Known rows, with every way that one mark hangs from another:
Q286(Q740(Q121 Q257(Q877) Q457 Q703(Q732))): [-23.4  31.0 -17.5  11.8  23.0 -18.5  -8.7  11.4  45.2 -15.7  11.6  14.8
   9.4  -5.9  -9.4   9.2]
Q740(Q121 Q257 Q703(Q732)): [ -4.8  -4.7   1.7  10.3  14.6   2.0   6.4  16.6  53.1 -13.5  22.6  -4.2
  18.7  13.4 -11.1  19.0]
Q286(Q740(Q457)): [  3.1  -9.8 -17.7  -4.0  14.3 -23.8 -10.6 -14.1   3.1  12.1 -14.3   8.4
   4.4   3.6  -6.7   1.6]
Q703(Q732): [ 12.2 -21.5  10.8 -13.0  14.9 -19.7  -1.1 -13.8  26.4 -16.9 -15.6 -13.9
  13.5  23.0  -8.9   9.9]
Q732(Q703): [  5.8 -30.8  -2.8   8.9  -7.1   0.1   3.5 -22.5  15.4  -2.1   5.3 -23.5
  -0.3  19.3  -2.8  12.4]
Q286(Q740(Q121 Q457)): [ -2.4   3.6 -22.6   7.8  13.3 -15.8 -16.2   2.8  10.8  17.4   1.2  11.3
   3.7  -1.6  -4.1   5.3]
Q257(Q226 Q740(Q121 Q457 Q703(Q732)) Q877): [  0.3  57.0  -0.1   4.5  28.0 -48.0 -16.0  -3.0  35.3 -17.9   8.4  31.7
  15.8   0.1  -7.7  -0.6]
Q877(Q257(Q226 Q740(Q121 Q703))): [-4.5  1.6 -9.1 24.5 22.8 -9.5 -9.3  4.5 -5.1 11.3 11.7  9.4 25.7  4.7
 -7.9 -2.3]
Q226(Q257(Q740(Q121) Q877)): [-16.6  18.5  -1.8   5.3  21.8 -21.2 -12.1 -24.9   0.5  -5.7  -3.2 -18.5
  14.9  17.7  11.0   2.4]
Q877(Q257(Q226 Q740(Q121 Q457 Q703(Q732)))): [  1.8  27.2  -0.1  17.9  29.8 -30.3 -11.3  22.1  35.8  -9.7   1.4  22.8
  30.0 -14.5 -11.8  -0.8]
Q877(Q257(Q226)): [ 11.4 -41.4   0.5   1.6  24.4 -18.8  -8.4 -12.3 -24.7  20.7 -13.8 -12.0
  25.0  10.4 -11.1   4.8]
Q877(Q257(Q226 Q740(Q457 Q703))): [  5.5   6.7  -4.5  16.7  26.6 -30.6  -8.0  -4.5   5.0  10.4   0.0  15.4
  26.5 -11.0 -10.6  -2.1]
Q877(Q257(Q226 Q740(Q121 Q457 Q703))): [  0.5  21.9 -10.5  26.7  26.9 -22.6 -12.3  13.9  13.4  14.3  11.8  19.6
  25.5 -15.0  -7.8   2.0]
Q740(Q121 Q257(Q226 Q877) Q457): [  4.0  13.7  -1.8   3.7  28.9 -27.6 -12.2  -2.0   5.0  32.7  12.3   0.6
  18.4  -2.7  -6.7  14.6]
Q226(Q257): [  2.0 -32.3   3.1  -9.0  14.2 -18.2   1.2 -24.1   4.1  -2.4  -3.2 -21.7
  15.5  22.5   2.9   9.3]
Q226(Q257(Q740 Q877)): [-11.3   8.3   3.6  -4.6  24.0 -27.7  -6.1 -43.5  -8.7 -12.6 -16.7 -25.6
  14.9  19.6   9.2  -0.9]
Q257(Q740): [  8.5  -8.4   2.6  -0.3  15.8 -13.7  -3.1 -27.1  -3.6   4.1 -15.7 -13.6
  14.7  22.2  -3.6   1.1]

Rows:
[  7.3 -19.7   3.2   5.0  29.1 -19.0  -8.8 -18.4 -33.0  16.5 -24.6 -12.2
  30.1   9.4  -7.6  -7.3]	Q877(Q257(Q226 Q740))
[ -3.1  39.5  -6.9   8.9  19.5 -33.8  -8.5 -25.0  28.4  -6.1   4.7  11.1
   4.7   3.1  -2.6   8.2]	Q257(Q740(Q457 Q703) Q877)
[  2.7   6.9   3.6  -1.9  21.5 -32.9  -1.8 -20.1  14.3  -2.2 -11.5 -10.2
  21.0   2.5   4.2   1.6]	Q226(Q257(Q740(Q457)))
[  7.0   9.5   4.0 -10.2  26.9 -36.4 -13.5 -42.6 -33.5   6.3 -18.3  -2.8
  16.4  23.9  -3.6  -6.9]	Q257(Q226 Q740 Q877)
[-19.0  54.7   0.9   9.2  24.7 -39.2  -9.4  -1.6  58.3 -37.3  10.9  12.3
  14.8  -3.2   5.9   5.7]	Q226(Q257(Q740(Q121 Q457 Q703(Q732)) Q877))
[-24.4  24.0 -27.6  18.4  19.3 -10.9 -10.2   3.7  22.6  11.8  22.5  10.5
   2.6  -5.5  -5.5  11.3]	Q286(Q740(Q121 Q257(Q877) Q457 Q703))
[  0.2  -7.4  -0.2   1.4  27.2 -16.9 -10.4 -12.0 -15.9  27.0   9.7 -12.6
  18.3  16.6  -6.3  10.6]	Q740(Q121 Q257(Q226 Q877))
[ -3.0   8.1   1.0  17.5  26.9 -16.4  -7.8  10.5  16.2 -14.9  -0.3  12.1
  31.7   5.3 -10.6  -4.4]	Q877(Q257(Q226 Q740(Q121 Q703(Q732))))
[ -1.8  27.5   2.1   3.8  28.5 -34.1  -6.4  10.2  42.8  -4.3  21.8  18.9
  20.1  -2.7 -13.4  14.6]	Q740(Q121 Q257(Q226 Q877) Q457 Q703(Q732))
[  7.7  11.6  -4.2  18.9  32.1 -24.7 -15.5   8.1  -4.1  26.6  -7.6   5.1
  28.9 -14.2  -6.6   0.1]	Q877(Q257(Q226 Q740(Q121 Q457)))
[ -6.3   3.3  -6.8   8.3  22.0 -13.6  -5.5  -7.4   1.1  16.2  29.5   6.2
  14.8  15.1  -8.6  13.3]	Q740(Q121 Q257(Q226 Q877) Q703)
[-11.7   5.6 -12.5  32.4  16.0   3.9  -6.2   8.5  20.5   3.6   9.9  -5.5
  16.4   3.1  -3.9   8.0]	Q877(Q257(Q740(Q121 Q703)))
[  0.5  50.2  -9.9  11.3  23.7 -41.0 -17.2 -11.8  13.0   8.6  18.5  30.5
   9.9  -0.3  -3.5   2.3]	Q257(Q226 Q740(Q121 Q457 Q703) Q877)
[-14.5  34.9  -3.2   5.6  22.5 -40.0  -5.9 -26.4  27.8 -16.7   7.0   4.4
  10.1   1.2   7.1   4.3]	Q226(Q257(Q740(Q457 Q703) Q877))
[ 10.3  30.5  -8.7  11.4  18.8 -32.8 -10.2   0.4  19.0  12.0  21.6  33.0
  17.2  -1.1  -7.3   0.6]	Q257(Q226 Q740(Q121 Q457 Q703))
[  3.2  31.6   0.5   2.5  24.1 -34.4 -13.5 -29.3  11.4   4.6 -16.8  -7.2
   7.4   3.9   0.4   5.3]	Q257(Q740(Q457) Q877)
[ -7.1  -0.4   0.4   5.7  17.7 -12.4  -4.0 -13.4   6.1  -2.1   1.3 -15.7
  20.9  16.6   5.2   1.2]	Q226(Q257(Q740(Q121)))
[ -7.9  -5.5 -20.5  10.3  18.7  -4.2  -6.7  10.8  10.5  24.8   2.8  -0.3
  14.2  -5.3  -7.7   8.5]	Q286(Q740(Q121 Q257 Q457))
[  8.2 -29.2  -0.3  -2.5  18.3 -12.7   6.9 -13.1  -2.9  14.7  18.9   3.2
  23.6  19.9 -13.3   7.8]	Q740(Q257(Q226) Q703)
[ -6.9  27.0   2.9  -1.6  27.8 -40.4  -9.8 -33.5  11.0  -5.3 -13.4 -13.3
  13.3   3.3   8.6   2.4]	Q226(Q257(Q740(Q457) Q877))
[ 12.0   0.8  -1.6   1.2  21.2 -19.8 -11.0 -15.1 -17.2  17.8  -2.2   4.5
  21.8  20.5  -7.3  -5.0]	Q257(Q226 Q740(Q121))
[ -5.4  23.8  -4.7   9.3  19.3 -15.4 -14.5 -21.9   1.2   4.7  -4.5 -13.8
   7.1  19.0   1.5   5.9]	Q257(Q740(Q121) Q877)
